Each row was made from one small tree. The marks that hang from a mark follow it in brackets, in alphabetical order. Every link used is in the known rows. Write each row's tree.
Known rows:
repu{sozif tozis}: [ 16.4 -13.6  35.4   2.0   8.7  -9.2   9.6   9.6   7.0  -9.3 -18.1   4.7
  -7.1  -1.9   2.9   3.5 -27.4  -3.6  -1.4   2.8  -0.5  -3.7 -18.8  -3.3
   4.4  -6.2   7.8  -1.5  15.6  -0.7]
botun{piva sozif}: [ -0.3 -15.6  10.9  19.1 -14.1  -7.2  -2.2  16.2   5.7  19.3 -12.0  -3.2
  -3.5   1.0  10.9   4.5 -59.9  -4.0   8.2  -1.8 -15.2   8.3 -24.0 -38.2
 -11.4  -1.9 -10.6 -17.1 -20.4 -23.1]
likoleb{kebu{botun}}: [-12.0   6.9   2.2 -17.3   2.9  -9.5  -8.4  -5.3  -2.5   4.0   2.9 -17.1
   4.7   1.0   4.8   4.2  -1.5   0.5   3.5   0.1  19.5  -0.6  14.4  -7.5
   9.6  -9.3   4.1   3.5  -2.0  30.3]
piva{botun sozif}: [-10.2 -23.7  38.3  11.6  11.2  22.9  -3.9  -1.0   9.1  13.7  -4.3   5.3
  -7.3  -8.6   5.0   3.7 -18.3   4.0   2.9  -0.5 -11.2  11.6 -25.9 -35.1
   7.6  -3.7  10.9 -28.0 -10.6   1.3]
fibi{kebu}: [ -9.0  -0.5   5.5  -7.7   4.7 -10.7   4.3  -8.0  -0.9   1.4  12.7  -1.0
   3.3  -2.2   0.9  -3.6   1.8   8.9  -6.0  14.6   7.9  -3.8   5.2   8.6
  -8.0   0.2   2.9  -2.6  -1.3  -1.3]
kebu{likoleb}: [-12.7   1.8  15.3  -0.2   9.2  -5.4  -0.7  -8.1  -3.4   7.1   9.1   7.5
 -12.5   2.5   2.0  -4.2  -6.2   0.1 -11.1  -6.4   1.7   3.5   2.8   8.4
   1.1   6.7   3.6   2.1  -2.7  -0.9]
likoleb{kebu{botun{lemi piva sozif} fibi}}: [-18.8 -17.5  -4.6  -6.1  -5.8 -18.5  -0.5   5.7   6.3  35.4   0.7 -18.6
   7.8   3.4  24.8   9.9 -68.9   4.4   5.2 -18.1  22.7   7.9 -14.3 -52.8
  -5.9 -12.4  -5.0 -28.6 -16.3  17.0]
botun{lemi piva}: [  0.6 -18.4  -9.6   5.1  -1.6   6.4  -1.2  12.9   7.7  18.5  -2.4  -6.8
  -6.6   8.5  10.1   0.9 -43.8  -3.7   0.6 -13.7  -5.4  12.8 -20.7 -32.3
  -4.7   7.3  -9.0 -27.9 -11.8  14.2]
piva{botun{kebu{fibi} lemi sozif}}: [ -4.3 -10.8  15.2  -2.2   9.8  16.0   1.1   6.6   9.3  31.2   9.5  10.6
  -0.4   3.9  20.7   5.3 -37.7  -2.7   0.6 -24.5  12.8   5.6 -19.4 -42.3
   4.6   0.0   5.9  -8.5  -0.5 -11.8]
likoleb{kebu}: [-13.7   2.2   3.4  -9.9   8.4 -20.9  -4.7  -7.8  -1.0   1.0   4.8  -2.7
   6.2   0.7   4.2  -2.9   8.9   6.1  -2.8  -4.9   7.8   0.2   3.5   8.9
   3.9   1.5   3.6   9.2  -3.1  18.4]
kebu{botun{piva}}: [  3.5  -4.2   1.7   0.0 -12.6   3.6  -2.4  13.9   2.2  14.8  -7.4 -17.6
  -7.1   3.8   7.4   9.4 -39.8  -9.8  12.5   4.2   6.5   6.0  -1.8 -35.0
  -0.3  -9.4  -8.5 -20.7  -8.7   8.1]
fibi{kebu{botun likoleb}}: [-18.5   6.3  18.5 -14.1   6.1  -4.4   0.5 -11.2  -5.5  10.3  21.2  -9.7
  -9.7   2.4   3.8  -0.1 -12.7   3.9  -8.5  12.3  21.9   0.6  17.0  -1.1
  -2.5  -1.1   8.5  -5.7  -3.2  11.5]
botun{kebu piva sozif}: [  6.1  -7.0  15.0   4.7  -6.3  -4.1  -8.4  21.6   8.1  23.4  -6.7   3.1
  -7.3  12.7  15.0   2.9 -57.9 -15.7  15.3  -4.8  -9.5   5.8 -13.5 -34.4
  -4.8  -2.8  -9.3   5.8 -11.4 -29.8]
kebu{botun{lemi sozif}}: [  2.5 -13.1  -9.0   7.3 -13.4  22.3 -10.0  14.1   4.4  18.2  -3.9 -19.3
  -2.1   4.0   9.0   8.7 -49.6  -5.8   6.4 -16.5   4.3   7.3 -11.8 -48.8
  -2.5  -9.5  -0.2 -22.0  -8.8   9.8]
piva{botun}: [ -1.1  -8.6  19.0   5.3   7.6  14.7   0.9  -0.9   1.7   4.6   1.5   4.9
  -4.6  -8.7   2.8   2.9  -7.6  -0.8  -4.9  -1.5  -2.9   4.8 -10.6 -21.8
  10.2   2.2   3.4 -13.6  -5.6   7.8]
botun{kebu{fibi likoleb} lemi piva sozif}: [-13.7  -9.4  12.0  -1.9   4.2  -9.9   1.5   8.3   8.3  42.8  11.0  10.7
 -13.5  18.9  25.0   0.8 -70.7  -8.4  -0.9 -27.3   8.7  10.1 -16.2 -31.0
 -10.5   5.7  -3.6  -8.5  -9.6 -21.0]
botun{kebu{likoleb} lemi piva sozif}: [ -5.2 -12.5  14.1   5.0   6.1   3.5 -11.0  17.5   8.8  36.2   7.2   5.6
 -21.6  23.5  20.2  -2.7 -72.8 -16.6   1.0 -27.8  -5.7  15.4 -21.1 -35.7
  -3.4   9.5  -4.7  -5.8 -15.6 -12.6]
piva{botun{kebu lemi sozif}}: [  2.9 -14.8  16.0   6.8   9.9  30.1 -10.6  14.8  10.2  23.2   6.8   7.7
  -9.3   7.6  15.8   2.8 -41.9 -10.9   0.2 -22.5  -3.5  11.0 -24.9 -48.0
  11.6   4.7   3.4  -5.9  -6.0  -6.4]
repu{sozif}: [  5.3 -11.5  15.9   2.1   2.0  -2.2   4.9   3.7   7.7   3.6  -4.4   1.4
  -0.7  -0.8   5.4   2.7  -3.3  -2.4   2.2   2.1  -3.5  -1.2 -14.5  -0.7
 -13.3  -6.2   9.4   8.0   8.8  -2.1]

Which tree is each row?
[-20.6  -9.4  -6.8 -12.6  -4.7 -11.4  -2.1  -2.5   2.0  24.8   5.4 -17.7
  13.4   1.1  17.9   8.3 -34.4   8.3  -0.3 -23.0  28.4   0.8  -3.5 -34.6
   0.2 -13.0   4.3 -14.1  -4.5  20.9] => likoleb{kebu{botun{lemi sozif} fibi}}
[-17.7  -2.0  23.4  -8.7   0.7  -9.9   3.1  -1.8  -2.4  20.3  13.5 -11.9
 -15.1   3.9   9.8   2.0 -41.6  -0.6  -4.3  13.9  15.1   5.3   7.1 -20.1
  -9.2   0.7  -2.1 -19.8 -13.0   8.5] => fibi{kebu{botun{piva} likoleb}}
[-16.5  -8.9  29.6  -3.4  18.2  13.2   2.5  -1.7   4.3  36.1  19.5  16.9
 -13.2   5.1  21.6   1.6 -44.2  -3.3 -11.3 -29.5  12.2   8.6 -15.7 -33.4
   7.2   6.4   8.2  -5.7  -1.2 -11.5] => piva{botun{kebu{fibi likoleb} lemi sozif}}
[ -2.0 -25.7  12.6  19.0   2.2  27.6  -4.0  10.2   7.3  19.5  -0.4   0.9
  -4.3  -5.7  11.7   3.2 -44.3  -1.6  -4.5 -20.7  -9.2  13.1 -33.6 -51.5
   5.9   2.8   3.0 -25.0 -15.6   2.6] => piva{botun{lemi sozif}}
[-12.6 -20.0  20.0  -2.4  18.1  12.0 -11.5   9.1  14.9  36.8   5.0   6.7
 -23.5  25.1  18.8  -2.7 -54.5 -12.4   6.4 -25.3  -7.7  21.0 -22.3 -32.9
  -2.5   6.6   2.7 -17.9 -11.0   2.4] => botun{kebu{likoleb} lemi piva{sozif}}
[ -8.4  -9.6  22.6  11.6 -13.3  -2.9  -5.2  11.3   0.5  27.9  -4.2 -11.5
 -16.1   6.0  13.5   6.7 -78.2 -11.0   4.4  -4.8  -2.0  10.9  -9.0 -47.7
  -5.3  -4.6  -5.7 -22.4 -20.6 -11.4] => kebu{botun{piva sozif} likoleb}
[-16.6  18.1  13.5 -21.9  15.9 -13.4   6.7 -11.1  -2.2  15.2  18.2  15.8
  -7.2  10.6   9.8  -2.5   4.2  -3.5  -5.4  -9.1  21.8  -4.3  16.6  17.3
   2.8   4.5   5.7  18.2  12.4 -13.3] => botun{kebu{fibi likoleb}}
[-11.9 -28.1   3.4  -2.9  -7.2  11.0   3.3   6.3  12.2  37.0  -5.2 -19.9
   1.1   6.2  17.4  12.4 -58.4   2.5  14.0 -14.0  11.4  13.0 -18.8 -56.8
 -10.7 -13.5   1.0 -53.9 -11.5  16.8] => kebu{botun{lemi piva{sozif}} fibi}
[-12.2   9.4  17.2 -16.9  11.1 -21.1   7.6  -2.6   2.1  25.9  12.0  14.3
 -12.5  13.7  15.9  -0.6 -27.1  -8.4  -1.2  -8.8  18.0   2.5   6.1  -2.8
  -4.4   5.3  -2.0   4.3   2.0 -16.2] => botun{kebu{fibi likoleb} piva}
[-17.1 -16.7   6.2   1.7 -10.0  -1.9   3.6   6.1   3.1  42.0   3.7 -11.3
  -8.7   7.0  22.7   9.5 -81.8  -3.6  -2.8 -21.0  13.6  11.5 -14.4 -53.5
 -10.0  -4.7  -4.7 -38.8 -14.0  -0.3] => kebu{botun{lemi piva sozif} fibi likoleb}
[-25.5 -26.4  25.5  -2.0   5.8  11.1  -4.6   0.1   8.2  38.9  12.8 -16.0
 -17.1  10.3  17.4   2.0 -68.1   1.4   0.4  -6.2   5.7  18.9 -17.2 -45.7
 -12.6  -2.2   6.5 -47.8 -19.6  24.6] => fibi{kebu{botun{lemi piva{sozif}} likoleb}}
[-15.4 -20.4  39.8  -0.3  29.7  32.8 -11.1  -0.8  10.9  31.2  13.4  13.2
 -23.6  13.4  15.7  -2.3 -33.2  -8.4  -2.3 -27.0  -2.7  19.4 -22.2 -32.3
  15.2  10.3  15.8 -13.5  -4.5  11.3] => piva{botun{kebu{likoleb} lemi} sozif}
[-12.0 -21.8  25.8  -1.0  -5.5   2.1  -2.3   4.9   8.7  23.5  -0.3 -19.4
  -2.7   2.6  10.3   7.2 -48.9   4.1  14.6  16.6   4.9   8.2 -10.2 -43.3
 -14.7 -14.6   2.5 -38.0 -16.6   4.0] => fibi{kebu{botun{piva{sozif}}}}
[ -6.4 -33.8   5.3  11.4  -0.5  13.7  -5.3  12.7  15.0  27.0  -8.6  -7.8
  -8.2  10.7  13.2   1.6 -57.6  -2.0   9.1 -17.0 -15.4  19.5 -33.8 -44.0
  -8.7   0.0  -1.5 -42.9 -16.0  11.1] => botun{lemi piva{sozif}}
[-17.8  -7.1   3.8  -2.5  -6.4   4.3   2.6  -2.3  -0.8  31.4  10.8  -9.6
  -4.7   4.0  15.4   7.2 -49.8   1.4  -6.4 -23.5  20.4   5.4  -4.8 -34.1
  -5.0  -4.8   4.2 -20.6  -3.9   0.9] => kebu{botun{lemi sozif} fibi likoleb}
[-12.9   6.4  22.3  -8.2   6.9 -13.8   2.1  -5.1  -0.6  23.7  14.0  17.4
  -5.1   9.1  14.6  -0.8 -25.8  -4.0  -1.9 -11.4  12.5  -3.2   5.3  -2.7
  -4.0  -0.7   5.2  20.5   4.1 -36.9] => botun{kebu{fibi likoleb} sozif}
[-19.9 -20.4  16.7   4.5  -5.8   1.5  -4.0   7.7   3.0  37.1  12.0 -15.7
 -16.0   9.4  19.3   3.0 -82.0  -1.1  -4.3  -5.6   7.0  13.2 -15.7 -49.9
 -15.3   1.2  -2.8 -35.0 -23.4   5.4] => fibi{kebu{botun{lemi piva sozif} likoleb}}
[ -8.4 -18.6   5.8 -10.2   7.0   4.7   1.1   9.9  16.9  36.4   1.3   2.1
  -4.4  17.9  21.1   3.4 -48.7  -3.3  14.4 -20.3   5.0  11.4 -20.6 -35.7
  -8.6  -4.5   1.9 -22.9  -4.4  -2.3] => botun{kebu{fibi} lemi piva{sozif}}
[-15.7   2.3  11.6  -9.3  -4.0 -14.4  10.1  -3.2  -2.3  25.7   5.5  -6.6
  -9.4   1.2  13.5   7.6 -41.7  -2.1  -2.1  -2.9  22.6   4.2   6.0 -24.5
  -5.6  -5.6  -4.4 -25.1  -5.3   2.9] => kebu{botun{piva} fibi likoleb}
[-22.8 -22.4  15.1  -1.4   1.3   5.6   3.0  -0.9   8.1  43.6   5.5 -12.0
 -11.4   7.3  19.1   7.9 -66.6   2.0   2.8 -19.6  11.2  17.0 -15.9 -48.7
  -8.7  -7.1   4.7 -52.3 -12.1  16.8] => kebu{botun{lemi piva{sozif}} fibi likoleb}
[-17.3   0.2  16.8  -1.8  -8.2  -9.6   5.1  -5.9  -5.5  23.5   7.1  -5.5
  -2.4  -2.6  11.0   7.9 -42.3   1.5  -1.7  -4.7  18.6  -1.1   5.4 -24.2
  -5.2 -10.5   4.7 -10.9  -2.6 -13.8] => kebu{botun{sozif} fibi likoleb}
[ -5.2  -4.1  27.8   6.4   2.3  -9.2  -7.3  12.4   4.9  28.7   4.3  10.6
 -19.1  17.2  16.5  -1.7 -62.0 -16.6   5.3 -11.6  -8.3   8.9 -10.9 -25.3
  -2.4   4.7  -4.4   7.7 -12.4 -32.2] => botun{kebu{likoleb} piva sozif}
[  4.2  -6.0  29.6   6.4   7.0  17.6  -8.9  11.5   5.6  16.6   1.8  11.9
  -7.9   3.2  11.6   3.4 -32.8 -11.6   5.1  -5.5  -3.9   4.7 -15.3 -35.5
  10.7  -0.9   5.0   9.3  -5.7 -21.3] => piva{botun{kebu sozif}}
[-18.4  -7.6  10.9  -7.2 -11.6 -29.7   1.5   3.6   2.3  28.2  -3.5 -15.3
   9.6  -2.4  20.1  10.2 -56.0   4.0  10.7  -2.3  19.4   1.5  -4.6 -42.1
  -6.9 -16.4  -4.4 -14.0 -14.8   1.2] => likoleb{kebu{botun{piva sozif} fibi}}
[-20.0   0.3 -12.9 -25.8   6.2  -8.6   1.4  -9.2   1.0  18.0  11.0 -19.1
  12.8   1.7  13.7   6.6  -6.4   7.9  -2.2 -17.8  36.1  -0.9   8.8 -14.6
   4.5  -8.6   5.0 -12.6   2.8  41.0] => likoleb{kebu{botun{lemi} fibi}}
[-22.2 -15.5  28.4  -3.2  -1.1  -8.6   5.7  -3.4   4.0  36.2   1.1  -7.7
  -9.6   2.2  15.8   9.0 -52.5   0.1   7.1  -3.2  12.8  10.5  -7.8 -38.1
 -10.9 -10.6   3.5 -36.0  -9.0  -0.9] => kebu{botun{piva{sozif}} fibi likoleb}
